Each row comes from the steps of one path. Every step used is in the known rows, and no mark comes twice. Write the path behind each row, first mark first.
(in the rows, 128 means zero)
Known rows:
nuleb, febu: [122 166 128 136 168 153 132 131 124 102 134 147 128 116 103  97 122  73
 135 123 167 120 121 133  98 117 122 146 125 155 139 132 119 131]
zopavat, tafil, veka, nuleb, febu: [114 115 133 143 149 109 137 124 145 105 128 154 140 132  88 109 113  58
 159 177 181  89  91  93  95  91 120 126  58 136 107 113 157  99]
lakuf, veka, nuleb, zopavat, dizazol: [113 103  87 131 180 101 154 139 157 125  91 116 112 109  58  86 155  82
 142 149 121 101  74 180  56 110 129 127  84  59 110 137 130 123]
matilap, pesa, dubir: [130 128 115 122 136 138  91 131 118 119 120 109 121 122 123  67 101 137
 148  61 119 101 100 117 131  91 130 156 112  98 142  86  95 129]
pesa, dubir, febu: [134 153 175 109 142 137  47 151 129 137 169 129 125 112 114 100 138 146
 140  92 152  89  89  76 115 109 127 125 134 158 160 100 155 120]
pesa, dubir: [121 143 141 112 136 140  74 130 133 127 148 108 110 117 120  90 119 144
 153 109 128 101  80 111 143  92 118 145 124 119 139 119 130 135]
dubir, febu, lakuf: [130 151 160 127 143 181  77 148 130 130 137 158 120 116  96 139 144  80
 111 133 163 101 118 142  92 152 151 122 128 144 147 116 199 107]
rovo, dubir, febu, lakuf, veka, tafil: [124 116 165 126 134 187 101 147 135 103 150 139 157 140  54 138 162  88
 150 123 188  98 115 152  61 146 128 107 120 154  97  59 187  60]
veka, lakuf, febu, dubir: [143 143 133 138 158 165 102 144 120  95 121 146 107 122  88 104 162  97
 115 128 123 119  98 134  82  93 124 158 138 167 143 115 178  99]
zopavat, tafil, veka, lakuf, febu: [ 98 131 120 162 122 134 126 136 144 107 126 163 151 120  96 106 144  34
 140 153 174 122  87 127 101 110 131 147  61 146 108 117 198  92]
zopavat, nuleb, veka: [102 114  97  92 163 177  92 129 144 102 110 130 119 113  93 117 130  95
 145 153 135 105 121 138 115 112 119 157  78  84 119 134 112 109]
matilap, pesa, dubir, febu, lakuf, veka, tafil: [121 128 166 136 116 174  74 164 124 113 129 143 160 131  67  89 146 101
 145  86 174  95 108 138  55 121 145 127 109 108 114  37 173  70]
nuleb, zopavat, tafil, veka, lakuf: [ 94 140 111 148 123  82 136 128 155 126 117 128 125  93  92 113 139  61
 134 129 154 115  54 119 107 134 124 129  33 102  95 122 202 118]
zopavat, lakuf: [119 164 136 146 136 178 129 128 136 126 117 152 116 118 107 105 137  89
 119 116 127 125 132 164 154 108 131 144  80  99 124 143 181 122]
tafil, veka, lakuf: [ 89 133  91 116 132 129 125 123 128 122 142 155 119  98 107 140 141  77
 135 113 147 114  76 126 125 130 140 147  90 134 114 102 152 133]
zopavat, tafil, veka, nuleb, febu, dubir: [131 102 148 118 158 102 131 141 144 101 142 151 118 135  92 109 133  95
 163 167 161  82  77  61  79  70 111 120  81 154 115 108 178  99]
rovo, dubir, pesa: [134 122 100 141 141 128  92 131 115 121 151 104  93 115 111  97 123 121
 156  80 136 119 107 132 116 115 101 144 130 136 150 103 100 134]
veka, tafil: [120 138 137 130 139 136 127 114 119 106 132 132 149 136 109 125 133  98
 144 158 121 122 134 180 125 146 125 136  78 133 122 109 108 109]
rovo, dubir: [134 119 116 121 157 155 121 115 129 113 151 106 107 125 111 115 118 120
 151 103 134 104 110 137 135 113 112 135 125 144 123 108 106 121]
nuleb, febu, dubir, rovo: [152 144 138 111 164 116 111 170 105 138 167 161 108  98  99  83 133 112
 124  81 170 118 112  88  79 105 125 144 132 163 136 118 120  97]
nuleb, veka: [ 90 125  82 101 167 147 109 131 129  96 138 123 118 110  94 104 139  93
 132 135 141 121 111 131  97 120 132 148  91 110 116 137 115 120]
nuleb, febu, dubir, pesa, matilap: [122 173  96 120 171 113  78 152 109 122 171 153  82  93 104  92 156 129
 145  80 141 153  77  88  83  76  96 141 128 173 159 129 115 158]
febu, lakuf, veka, nuleb: [113 110 116 132 141 186 134 122 148  95  94 152 102 136  70 134 135  77
 152 177 151  95 119 178  87 104 142 146 105  79  97  99 191 101]
rovo, dubir, pesa, matilap: [114 140  69 124 143 120  82 123 110 137 173 115  86  95 106 109 127 139
 167  67 130 136  91 120 138  87  89 139 108 148 134 111  91 153]
pesa, matilap: [102 161  87 106 165 136 116 116 130 125 155 142 107 104 113 126 132 122
 151 113 129 137  96 148 162 110 121 130  86 137 121 139 107 158]
lakuf, veka, nuleb, zopavat: [101 120 110 129 170 114 183 123 157 107  87 111 100 121  59 102 142  94
 144 156 143 101  92 161  87 109 124 131  81  85 111 106 150 126]
dubir, rovo: [130 140 117 118 136 104 114 140 114 151 156 149 115  99 115 103 119 102
 137  94 157 116 127 131 136 133 144 145  95 126 122 123  92 105]
nuleb, febu, dubir: [135 153 143 105 182 142 120 148 123  99 144 144 107 124 105  93 145 111
 135 119 146 116 100 106  84  98 119 143 140 169 152 133 144 124]
nuleb, veka, lakuf, febu, dubir, pesa, matilap: [ 98 138  42 119 161 140  59 161 108 100 143 140  89  81  62  96 191 109
 111  86 131 156  75  92  44  57  99 157 107 159 136 112 156 120]
lakuf, febu, dubir, pesa: [138 140 125 142 161 138 106 163 114 115 146 139  98 119 111  65 160 113
 132 112 124 134  97 134  64  98 104 153 145 164 186 126 147 135]
lakuf, febu, dubir: [142 131 141 122 181 159 137 151 132 102 141 138 105 133 101  85 152 110
 130 134 129 118  96 145  86  97 122 144 142 172 159 132 151 117]
tafil, veka: [ 86 127  88 103 158 124 149 128 141 125 162 149 121 113 123 117 123  90
 146 123 150 115  80 131 134 134 136 136  92 145 127 117 135 144]
rovo, dubir, febu, lakuf, veka, nuleb, zopavat: [135  98 146 138 157 177 128 141 152 115 109 104  95 116  28 126 157  91
 125 128 177  65  94 123  41 111 126  93 116 125 105  65 221  83]
tafil, veka, nuleb, febu: [108 119 110 118 171 135 161 123 132 100 129 147 121 119  83 129 118  66
 140 153 174  91  93 101  92  96 125 127  97 153 127  90 133 126]
lakuf, febu: [121 151 124 145 166 169 140 132 132 103 120 138 130 132 104  87 137  75
 130 141 146 127 118 169 110 118 123 150 115 157 150 133 137 127]
dizazol, zopavat, tafil: [105 178 171 140 129  84 105  94 158 105 110 112  91 119 108  93 120 112
 156 176 162  99 126 160 171 165 118 149  50 108 104 162 150 127]

Write each row's path:
[ 95 137 110 129 139 184 130 134 151 104 121 162 114 123  86 113 140  74
 150 137 163 122 109 187  99 136 141 150 113  90 107 120 183 115]
febu, lakuf, veka
[101 166  70 126 144 109  86 126 115 139 156 143  97  90 121 110 140 122
 157  93 127 155  90 139 134 108 104 147  93 126 148 132  95 167]
dubir, pesa, matilap
[143 138 150 134 128 175  51 155 123 128 126 137 123 112 102  94 114 119
 115  62 148  84 104 105  90 111 145 126 132 121 149  70 177 101]
matilap, pesa, dubir, febu, lakuf
[107  91  67 114 182  86 160 135 153 143 121 116 111 100  85 109 131  81
 124 144 119  85  46 142  77 111 129 106  69  96 110 131 144 142]
tafil, veka, nuleb, zopavat, dizazol
[ 96 135 128 120 147 134 158 125 136  98 129 144 153 134  88 110 156  85
 169 152 151 129 123 186 101 149 124 143  81 114 104 101 114  99]
lakuf, veka, tafil
[115 133 148 127 129 172  69 168 133 114 130 156 133 117  76  78 141 107
 141  61 176  93  93 115  62 115 149 136 132  99 132  60 186  92]
matilap, pesa, dubir, febu, lakuf, veka
[102 198 158 149 136 156 127  92 150 109  97 128  75 102  90 101 143 104
 110 147 149 103 139 179 181 143 127 151  64  97 107 153 191 140]
dizazol, zopavat, lakuf
[140 143 114 158 139 139  79 159 107 108 126 141  95 109  97  87 168  96
 121 103 125 129  93 132  66  95 113 168 144 162 174 112 166 118]
veka, lakuf, febu, dubir, pesa
[100 137 125 130 128 181 135 130 139  97 118 154 143 139  73 126 149  71
 151 164 160 125 122 207  78 140 139 141  89  95  88  98 172  90]
febu, lakuf, veka, tafil
[128 116 135 108 190 145 149 148 139  83 116 150 104 131  63  95 154 103
 157 149 162  95  99 105  51  69 117 146 141 137 128  94 146 101]
lakuf, veka, nuleb, febu, dubir
[156 128 129 136 138 139  96 172 105 136 141 158 109 100  85  97 159  95
 109  88 142 119 103 108  78  88 136 155 133 165 129 105 154  74]
veka, lakuf, febu, dubir, rovo
[113 163 160 113 147 146  99  92 160 105  93 117  83 111 105 119 118 120
 152 182 145  83 137 180 181 154 118 157  79  97 121 144 118 148]
dizazol, zopavat, nuleb
[136 166 128 180 161 154 144 168 137 126 104 121  76 102  76  41 179  92
  79  98 124 140  82 147  57  83  98 139  98 128 167 139 225 133]
nuleb, zopavat, lakuf, febu, dubir, pesa
[ 90 139  91 140 146 152 145 136 127 107 131 158 135 109  92 123 147  46
 117 129 162 119  72 138  93 112 134 153 101 167 125 100 165 120]
tafil, veka, lakuf, febu
[ 92 144  55 120 148 116  92 157 118 128 175 163  95  80  93 110 183 101
 132  82 139 145  24  94  72  74 104 146 117 184 145  98 165 150]
tafil, veka, lakuf, febu, dubir, pesa, matilap
[ 94 128  77 114 142 146  85 124 120  93 116 128 117  95  80 132 155  78
 117 126 141 120 110 125  90 119 132 161  90 105 105 117 139 102]
nuleb, veka, lakuf
[125 161  84 141 147 134  63 152 109 118 144 154  91  88  95 102 181 115
 125  85 118 153  70 116  85  70 102 157 123 173 155 115 154 135]
veka, lakuf, febu, dubir, pesa, matilap
[112 145 170 129 132 177 106 154 141 106 137 168 164 132  67 137 172  72
 136 157 177 114 126 169  57 172 148 119 106 131 115  84 189  77]
dubir, febu, lakuf, veka, tafil
[124 114 170 118 129 187  61 151 145 117 133 143 117 123  61 116 142 120
 146 133 170  64 100  95  72  81 139 121 138 112 120  65 218  84]
pesa, dubir, febu, lakuf, veka, nuleb
[100 136  84 136 155 178 104 140 126  83 103 132 134 111  62 105 156  52
 103 135 155 127 109 135  60 106 129 166 105 140 115 115 155  94]
nuleb, veka, lakuf, febu
[121 168 136 167 152 210 145 137 135 109 110 154 125 125  88  82 144  62
  98 129 141 131 130 181 120 102 127 146  89 129 139 145 194 114]
zopavat, lakuf, febu
[108 113 115 123 158 138 152 117 140  95 110 145 112 132  78 114 140  97
 168 157 139 100 116 154 106 103 129 149  98  94 114 103 125 110]
lakuf, veka, nuleb
[105 176 183 135 138 203 113 110 165  66  70 148 119 122  34 127 142  59
 147 213 208  96 149 209  85 151 117 153  72  94  80 105 177 100]
dizazol, zopavat, nuleb, febu, lakuf, veka, tafil
[111 169 176 137 165 158 157 117 157  69  81 147  62 114  32  84 169 109
 122 156 176  86 129 133  92  83 114 145  97 115 101 111 224 107]
dizazol, zopavat, lakuf, veka, nuleb, febu, dubir
[132 169 184 102 170 153  95 119 156  90  99 127  65 109  87 105 139 124
 139 171 161  85 118 129 128 118 106 159 116 143 137 140 146 134]
dizazol, zopavat, nuleb, febu, dubir
[109  94 124 129 139  99 130 115 151 114 130 142 128 133 109 123 116  86
 167 181 148  86  88 112 137 107 123 124  44 107 103 108 159 108]
zopavat, tafil, veka, nuleb
[135 134 151 123 142 128  68 154 114 136 145 125 136 116 111  77 124 137
 137  43 139  90  96  85 112 112 139 135 124 140 163  77 118 116]
matilap, pesa, dubir, febu
[135 139 135 165 147 165 152 114 146 123  74 111  87 113  66 108 136  88
  94 153 110  94 117 166 128  87 123 123  51  75 111 123 209 123]
veka, nuleb, zopavat, lakuf
[134 124 117 139 169 121 154 112 139 117  90  97  87 118  78 116 120 103
 123 164 121  90 101 151 116 109 119 122  81 104 128 115 143 133]
veka, nuleb, zopavat
[117 125 141 144 162 160 138 149 155 119  95 135 101 116  38 126 161  68
 112 157 180  78  99 148  41 127 144 107 107 101 115  87 230 100]
dubir, febu, lakuf, veka, nuleb, zopavat
[115 129 117 157 119  92  86 169 132 114 145 157 119 109 108  82 169  77
 147 117 149 129  55  89  57  91 106 151  90 153 146 110 200 104]
zopavat, tafil, veka, lakuf, febu, dubir, pesa
[110 121 103 130 153 181 140 125 136  96 113 158 110 116  67 143 111  43
 127 165 183  80  92 122  74  92 135 122 100 138 108  86 191 116]
tafil, veka, nuleb, febu, lakuf
[122 160  90 126 170 134  93 157 117 130 165 141  86 101 107  79 166 130
 138  96 121 156  75 125  90  75  94 149 130 174 169 135 130 153]
lakuf, febu, dubir, pesa, matilap
[102  99  92 106 159 121 153 113 140 112 139 141 110 121 104 138 118  94
 150 157 141  82  86 118 127 107 130 126  87 127 122  98 137 132]
tafil, veka, nuleb
[125 155 121 165 146 173 108 129 122  99 107 142 131 119  88 113 144  60
 117 132 145 123 116 155  99 110 131 165 113 152 137 118 153 108]
veka, lakuf, febu
[117 113 140 164 134 144 144 127 172 102  72 123 104 131  55 100 134  63
 147 193 156  91  97 174  76 107 126 124  42  43  78 115 235  90]
febu, lakuf, veka, nuleb, zopavat, tafil
[133  98 143 131 130 178  74 157 131 103 107 142 125 126  60  96 130 113
 145  91 166  69  98 104  60  83 149 127 122  90 126  36 185  76]
matilap, pesa, dubir, febu, lakuf, veka, nuleb
[153 151 143 149 146 175 129 172 118 144 143 170 105 109  88  66 156  94
  93  85 140 127 122 126 102  83 132 145 101 139 131 127 192  79]
zopavat, lakuf, febu, dubir, rovo
[144 130 140 150 155 203 110 118 130  90  88 142 106 126  70 137 108  61
 119 176 162  91 139 143  83  80 133 137 113 124 116 101 187 101]
veka, nuleb, febu, lakuf
[128 135 150 134 167 183 151 146 142  83 100 173 101 123  49  87 171  91
 133 132 149 108 122 115  69  47 119 142 111 112 118 101 208  90]
zopavat, lakuf, veka, nuleb, febu, dubir
[153 137 146 123 163 151  67 160 126 115 126 152  97 111 106  89 141 112
 152 116 138 112 106 108  75  93  95 159 133 131 180 120 125 134]
zopavat, nuleb, febu, dubir, pesa
[114 143 140 128 159 232 110 144 155  91  89 181 130 122  63 113 130  46
 154 155 189 113 121 171  72 112 126 155 114  84 112 116 175 107]
zopavat, nuleb, febu, lakuf, veka
[ 95 146 159 140 146  82 133  98 154  89 106 122 100 117  73 103 113  73
 155 202 208  70 111 103 125 125 116 132  39 139  90 117 172 120]
dizazol, zopavat, tafil, veka, nuleb, febu
[107 130 111 168 163 174 207 133 154 118  83 130 105 111  46  94 140  42
  82 151 151  99  81 151  84  84 118 112  51 122 114 109 235 127]
tafil, veka, nuleb, zopavat, lakuf, febu
[144 123 108 123 120 109  84 150 102 154 149 124 120  97 115  57  96 137
 142  26 143 102 110  97 129  87 137 158  99  96 130  78  75 100]
matilap, pesa, dubir, rovo
[ 83 144 119  89 159 148  97 104 160  84  92 113  79  98  79 114 134 110
 137 180 154  88 136 155 140 145 114 164  62  83 107 141 121 128]
dizazol, zopavat, nuleb, veka
